Known rows, with every step that occurs
dodenur -> vome: [  7.5 -11.0 -22.6 -21.5  -4.0  -0.6  -1.3  31.9  -2.8  -5.2  43.4  -5.9
   3.5  12.7   0.7  -5.9  -4.8  14.5  30.0  -6.4 -17.1]
bevif -> vimug: [ -9.9   0.6  21.6   2.7   6.6 -13.5   8.2 -46.1  14.3 -24.2  39.3  26.2
  12.3   4.6 -14.5  33.9 -25.8  18.0  37.3 -34.6  -3.4]
rotul -> dodenur -> vome -> nupuf: [ -3.4 -19.8 -42.9   1.3  -0.1  -8.9 -12.5  16.7  20.0 -21.3  11.1 -16.0
   0.9 -14.8  -6.4 -26.8  -8.1  -2.3  25.6 -12.9  36.4]
vimug -> rotul -> dodenur -> vome: [-23.1 -28.4 -27.1  29.0 -16.0  15.5 -16.5  46.0   3.4 -29.2  18.6 -16.1
  -2.4  14.0 -15.9 -29.4  -7.6  21.4   2.2  39.0 -15.0]
kizep -> nupuf -> vimug: [ 39.7  -2.1  19.2 -30.1  10.7 -17.2  37.4 -31.3  -8.5  25.2 -21.1   8.6
  11.4  14.4 -22.1  23.3   7.9  22.9  -8.2 -20.7   4.1]
dodenur -> vome -> vimug -> rotul: [ -3.0 -17.8  -3.4  11.4 -24.0  -0.4  17.9  67.4 -17.5  -5.7  13.5 -25.5
 -24.1  23.7 -11.7  -8.5  16.0  11.2 -27.5  52.6 -38.4]
vimug -> bevif -> kizep -> dodenur: [  2.4  55.3  18.3 -15.9  50.9  28.8   1.8   4.8 -18.9 -20.5  71.9   0.6
 -16.2 -23.9   7.4  26.7 -13.3  -3.7  51.4  -0.4 -15.4]
dodenur -> vome -> nupuf -> vimug -> bevif -> kizep: [ 42.4 -10.9  13.0 -19.2  11.1 -17.1  24.1  -1.6 -15.3 -13.4  17.0 -46.3
  15.4  23.9  34.1   7.2  25.1 -40.3  43.0  12.2  39.4]
vimug -> bevif: [ -7.8  22.9  10.7 -19.7  12.1   9.1 -20.5 -19.3 -10.3 -27.8  65.6  -7.6
  -2.0 -19.2   7.5  43.4  -0.8   1.7  44.9 -41.0 -25.5]
nupuf -> vimug -> bevif -> kizep: [ 13.0  14.8  54.1  -5.7  -4.7  10.7  10.3 -23.4 -28.2 -16.0  20.7 -11.4
  17.3  11.4  34.9  55.7  28.0 -25.7  30.6  -8.0 -10.9]
vimug -> kizep: [-12.1  23.2  14.7  -5.9   5.7  22.9 -33.6 -18.3 -12.4 -19.7  14.6  17.6
   7.4 -21.2   2.7  23.5   4.1  14.7  15.7 -32.5  -7.0]
vimug -> kizep -> nupuf -> rotul -> dodenur: [ -9.7  14.1 -19.9  -6.7   9.7   4.7 -50.6 -67.8  32.8   2.5 -43.8  43.6
  26.5 -23.2   7.0 -14.4 -16.3  14.1 -18.4 -23.8  18.6]
rotul -> dodenur -> vome: [-21.2 -17.7 -19.3  -1.7 -20.7  16.5 -20.1  35.0   6.7 -14.1  24.5  -2.9
   6.1  -0.8   8.9  -7.1  -5.8   5.9  22.3  -5.0  -7.7]
vome -> nupuf -> vimug -> rotul: [ 18.1 -15.8  -2.2  47.3   8.8 -22.2  33.8 -13.7  -8.3  -2.8 -31.0 -15.5
  -8.0  15.8 -43.4 -15.9   9.9  10.1 -23.0  17.8  13.0]
rotul -> dodenur -> vome -> vimug -> kizep -> nupuf: [  1.3  -3.6  16.4 -43.5 -13.5  16.2 -15.2  23.5  -7.8   0.6 -27.6 -11.8
  -0.8 -11.8  19.8  12.1  20.6  -1.2 -24.4   9.0  24.0]
vome -> vimug: [-10.9  15.9  21.2  -0.6 -22.8   4.3   8.1  15.2 -13.5   0.7   8.9  11.3
 -19.8 -15.7  -2.8  42.1  19.5   1.4 -16.2 -20.6 -39.2]
kizep -> dodenur: [-10.4  37.1  -4.5   2.4  37.1  21.0  11.9  20.4 -12.6  14.0  40.6  20.4
 -27.1 -21.5 -33.5  -4.4 -30.8  22.6  14.0  -9.5 -27.5]
nupuf -> rotul -> dodenur -> vome -> vimug -> kizep: [-45.8  -4.0   2.2  22.2 -48.5  20.8 -46.6  20.1   7.8  19.5 -45.8  13.1
   3.5  -1.7  49.4 -23.0   8.8 -32.8 -46.6  22.2 -18.7]
dodenur -> vome -> vimug -> bevif -> kizep: [ 11.8   9.6  28.2 -36.5 -16.0   7.9   3.6  39.6 -22.8 -25.7  50.9 -31.7
  -4.2   6.8  51.7  43.8  34.1 -34.0  30.4  18.1 -20.6]
vimug -> kizep -> nupuf -> rotul -> dodenur -> vome: [  0.9  -9.3 -35.6 -23.7   1.7   0.5 -45.6 -27.2  31.6  12.1 -33.6  19.8
  29.8   2.6  22.1 -43.8 -18.2   7.2 -10.3   5.1  24.6]
nupuf -> rotul: [-11.3  11.0 -31.3  16.6  -6.2 -10.9 -21.9 -36.1  25.6  11.5   4.1  41.8
  11.2  -1.9   0.3 -12.2 -19.5   8.8  -2.7 -23.7 -38.5]
vome -> dodenur: [-11.0  -3.9  -3.4  -4.6   4.9 -11.0 -16.8 -15.8   9.4 -19.7  10.3  20.7
  -8.3 -21.2 -15.3  32.7  -5.8  25.5   4.4 -15.5 -24.3]
rotul -> dodenur: [-30.6   7.3  -3.2  15.7 -15.0  20.3 -27.1  -5.0   8.6 -24.2  14.3  20.2
   3.5 -26.0  -6.5  22.4  -5.7  12.0  13.0 -34.8 -13.6]

Rows
[  1.8 -15.8 -28.0 -18.9 -24.8 -17.6  -3.7   6.3  30.3  31.3 -38.3  13.0
   1.6   7.5  16.1 -24.7  -3.5  -5.7 -42.3  16.5  -6.4] => kizep -> nupuf -> rotul -> dodenur -> vome -> vimug
[  0.9 -34.3  -7.3  18.6 -18.1  -9.6  16.0  18.1   1.3  12.7 -32.5 -24.5
   6.4  12.3   1.0 -24.6   7.4 -21.0  -3.9   3.5  37.5] => rotul -> dodenur -> vome -> nupuf -> vimug
[-10.6 -20.6  -0.1  67.8  -8.3  -5.3  14.5 -10.6   1.0 -10.7 -50.2 -12.2
  -6.6   2.8 -37.0 -17.8   9.1   2.5 -30.4  18.6  21.5] => vome -> nupuf -> vimug -> rotul -> dodenur
[ 19.4  10.9  29.5 -40.5  39.7 -13.6  -0.8 -80.4  13.8 -22.7  11.1  24.5
  24.9  -2.9 -12.6  31.9 -22.4  30.9  29.3 -36.5  42.8] => bevif -> vimug -> kizep -> nupuf
[-22.5   2.6 -52.5  41.6  -0.8 -17.9 -33.2 -50.4  48.7  -5.6 -29.0  32.7
   7.3 -29.7  -8.1 -33.1 -22.1  -7.8  -8.6 -32.1  14.8] => vome -> nupuf -> rotul -> dodenur
[ -5.7  59.2  45.3 -11.4  27.1  29.7  16.5  27.7 -30.7  -6.9  49.3  -5.8
 -36.8 -27.5  17.9  45.5   8.4 -24.2  13.4  14.3 -29.2] => vome -> vimug -> bevif -> kizep -> dodenur
[ -4.1 -23.3  10.8   3.8  -8.2  -4.1   2.6   7.2  -7.5  -0.4  -1.1 -50.5
   3.5   5.6  22.0  -2.3  10.8 -39.9  18.4  -2.0  37.2] => rotul -> dodenur -> vome -> nupuf -> vimug -> bevif
[ -0.2  -6.8   5.7 -18.5 -28.8   1.2  13.9  55.3 -15.9   8.8  19.5 -13.5
 -16.4   9.9  11.6  13.3  16.6  -8.3  -7.7   8.9 -31.8] => dodenur -> vome -> vimug
[ 38.6 -13.9  10.9   1.5  15.0 -17.7  41.5 -19.3 -11.9  10.6 -27.8  -5.8
   4.5  30.0 -44.4   0.6   6.4  38.0 -27.3  24.1  -1.4] => kizep -> nupuf -> vimug -> rotul
[-11.4 -41.0 -24.0  43.3  11.1 -25.3   8.3  -9.1  33.3 -45.3  12.0 -18.9
   4.6  16.9 -30.7 -36.9 -29.7  11.1  20.7  30.2  50.0] => bevif -> vimug -> rotul -> dodenur -> vome -> nupuf
[ 21.3  -3.1  -8.0   6.6  34.3  -8.9  53.9  42.1 -18.4  49.5  -7.3 -25.9
 -24.3  18.4 -24.8 -49.0 -18.7 -11.8  -4.1  29.1  24.9] => kizep -> dodenur -> vome -> nupuf -> vimug
[-41.3  -0.7  16.1  50.9 -34.2  20.6  -7.6  30.9  -5.7 -24.9 -15.6   1.7
 -25.9 -14.6 -19.3  18.0  18.4   9.1 -44.3  24.2 -36.8] => vome -> vimug -> rotul -> dodenur
[-28.3 -13.4   9.2   1.8 -45.4  17.8  -5.5  58.5  -6.2  -0.5   0.9  -9.9
 -13.8  -4.0  19.0  13.0  16.2 -15.2 -15.8   9.4 -20.4] => rotul -> dodenur -> vome -> vimug
[ -5.5  10.5  36.4   0.7  17.3  33.7  19.5  49.9 -43.7  51.6 -12.0 -12.9
 -11.8  24.3   6.4 -29.7  -7.5  -9.6 -14.5  39.6  -3.3] => nupuf -> vimug -> kizep -> dodenur -> vome
[ -9.6  17.9   7.7 -11.0   8.1  16.6  32.2  82.9 -26.2  37.0  27.8 -10.6
 -44.4   1.0  -7.8 -12.5  -9.7  -3.6 -16.1  33.8 -35.1] => kizep -> dodenur -> vome -> vimug
[ -7.3   8.2  49.9   9.9 -13.8  21.3  -6.1 -18.3 -31.1  14.1 -29.8   7.8
  14.0   6.1  10.2  26.1  20.1  -7.1 -14.8 -15.1  -6.4] => nupuf -> vimug -> kizep
[-29.2 -19.2  24.8  63.6 -29.4  18.7   6.5   6.9 -13.7  -4.1 -36.5  -0.8
  -0.4  15.4 -20.9   1.5  10.3   9.6 -35.0  26.8 -21.8] => nupuf -> vimug -> rotul -> dodenur
[-17.6  18.7   7.7  -3.4 -16.4   5.5 -35.1 -42.8  20.5  17.3 -67.0  36.8
   6.0 -25.8  18.7   5.4   5.5  -6.5 -56.8  -9.4   3.4] => vome -> vimug -> kizep -> nupuf -> rotul -> dodenur
[ 18.2  -4.8   6.3  16.5   3.9 -21.4  29.7 -25.7  -7.0  12.8 -25.2  -4.1
  -0.5   1.6 -20.8   4.9  10.1  -6.5  -4.0 -25.5  20.3] => vome -> nupuf -> vimug
[ -0.8  13.3 -20.3 -15.6  32.2  16.2  17.2  59.5 -14.4  22.2  51.0  -3.7
 -23.2   5.1 -17.4 -32.3 -32.1  16.4  21.7  20.0 -20.1] => kizep -> dodenur -> vome
[ 29.0 -28.0  -9.2  -1.2  -3.0 -25.9  35.4  14.5  -7.2  20.9 -14.7 -26.9
   3.9  26.3  -5.9 -23.0   8.7 -12.7   4.6   2.6  27.4] => dodenur -> vome -> nupuf -> vimug
[ 12.2  20.3 -17.1 -23.7  18.6  -7.0 -35.9 -72.8  36.8 -27.7   6.0  25.1
  31.6 -17.7  32.4  15.8  -7.4  -6.4  25.8 -17.1  11.7] => vimug -> bevif -> kizep -> nupuf -> rotul -> dodenur
[ 27.8   9.1 -43.6 -25.3  21.4 -29.3  -4.7 -59.1  36.4  15.8  -5.6  40.6
  16.6  -1.0 -16.4 -14.7 -23.3  29.4  -2.8 -26.9  -9.1] => kizep -> nupuf -> rotul
[ 21.2   0.8 -12.5 -40.3  -4.7 -14.7  -9.2  -7.5  10.5  36.4 -38.2   9.7
   6.9  14.1  25.9 -22.0   5.2  -4.0 -39.6  19.5  -0.3] => dodenur -> vome -> vimug -> kizep -> nupuf -> rotul
[ 17.0 -15.8 -71.7   2.9   8.0 -39.1  -7.8 -13.4  37.3  13.3   1.6   4.8
   8.0  11.7  -0.8 -60.0 -22.4  -6.1   8.7  -3.3  12.0] => dodenur -> vome -> nupuf -> rotul
[ 14.6   6.3  23.3   1.2  15.5 -16.6  16.1 -34.8 -14.7   0.2   7.9 -28.5
  -1.5  -6.3   0.4  27.1  13.3 -25.0  17.9 -31.7  18.9] => vome -> nupuf -> vimug -> bevif
[ 54.1  18.3 -11.2 -49.4  32.4 -12.5  11.9 -38.1  11.1 -30.2  22.2  23.4
  21.5  -9.8 -10.9  29.9   5.1  32.1  36.3 -21.8  17.5] => bevif -> kizep -> nupuf
[ -7.8 -23.2  12.6  17.3 -14.5   9.9 -10.6   6.7 -10.2   7.6 -51.2 -25.0
  13.0   4.3  17.1 -23.6  16.5 -27.9  -9.9   5.5  53.9] => rotul -> dodenur -> vome -> nupuf -> vimug -> kizep
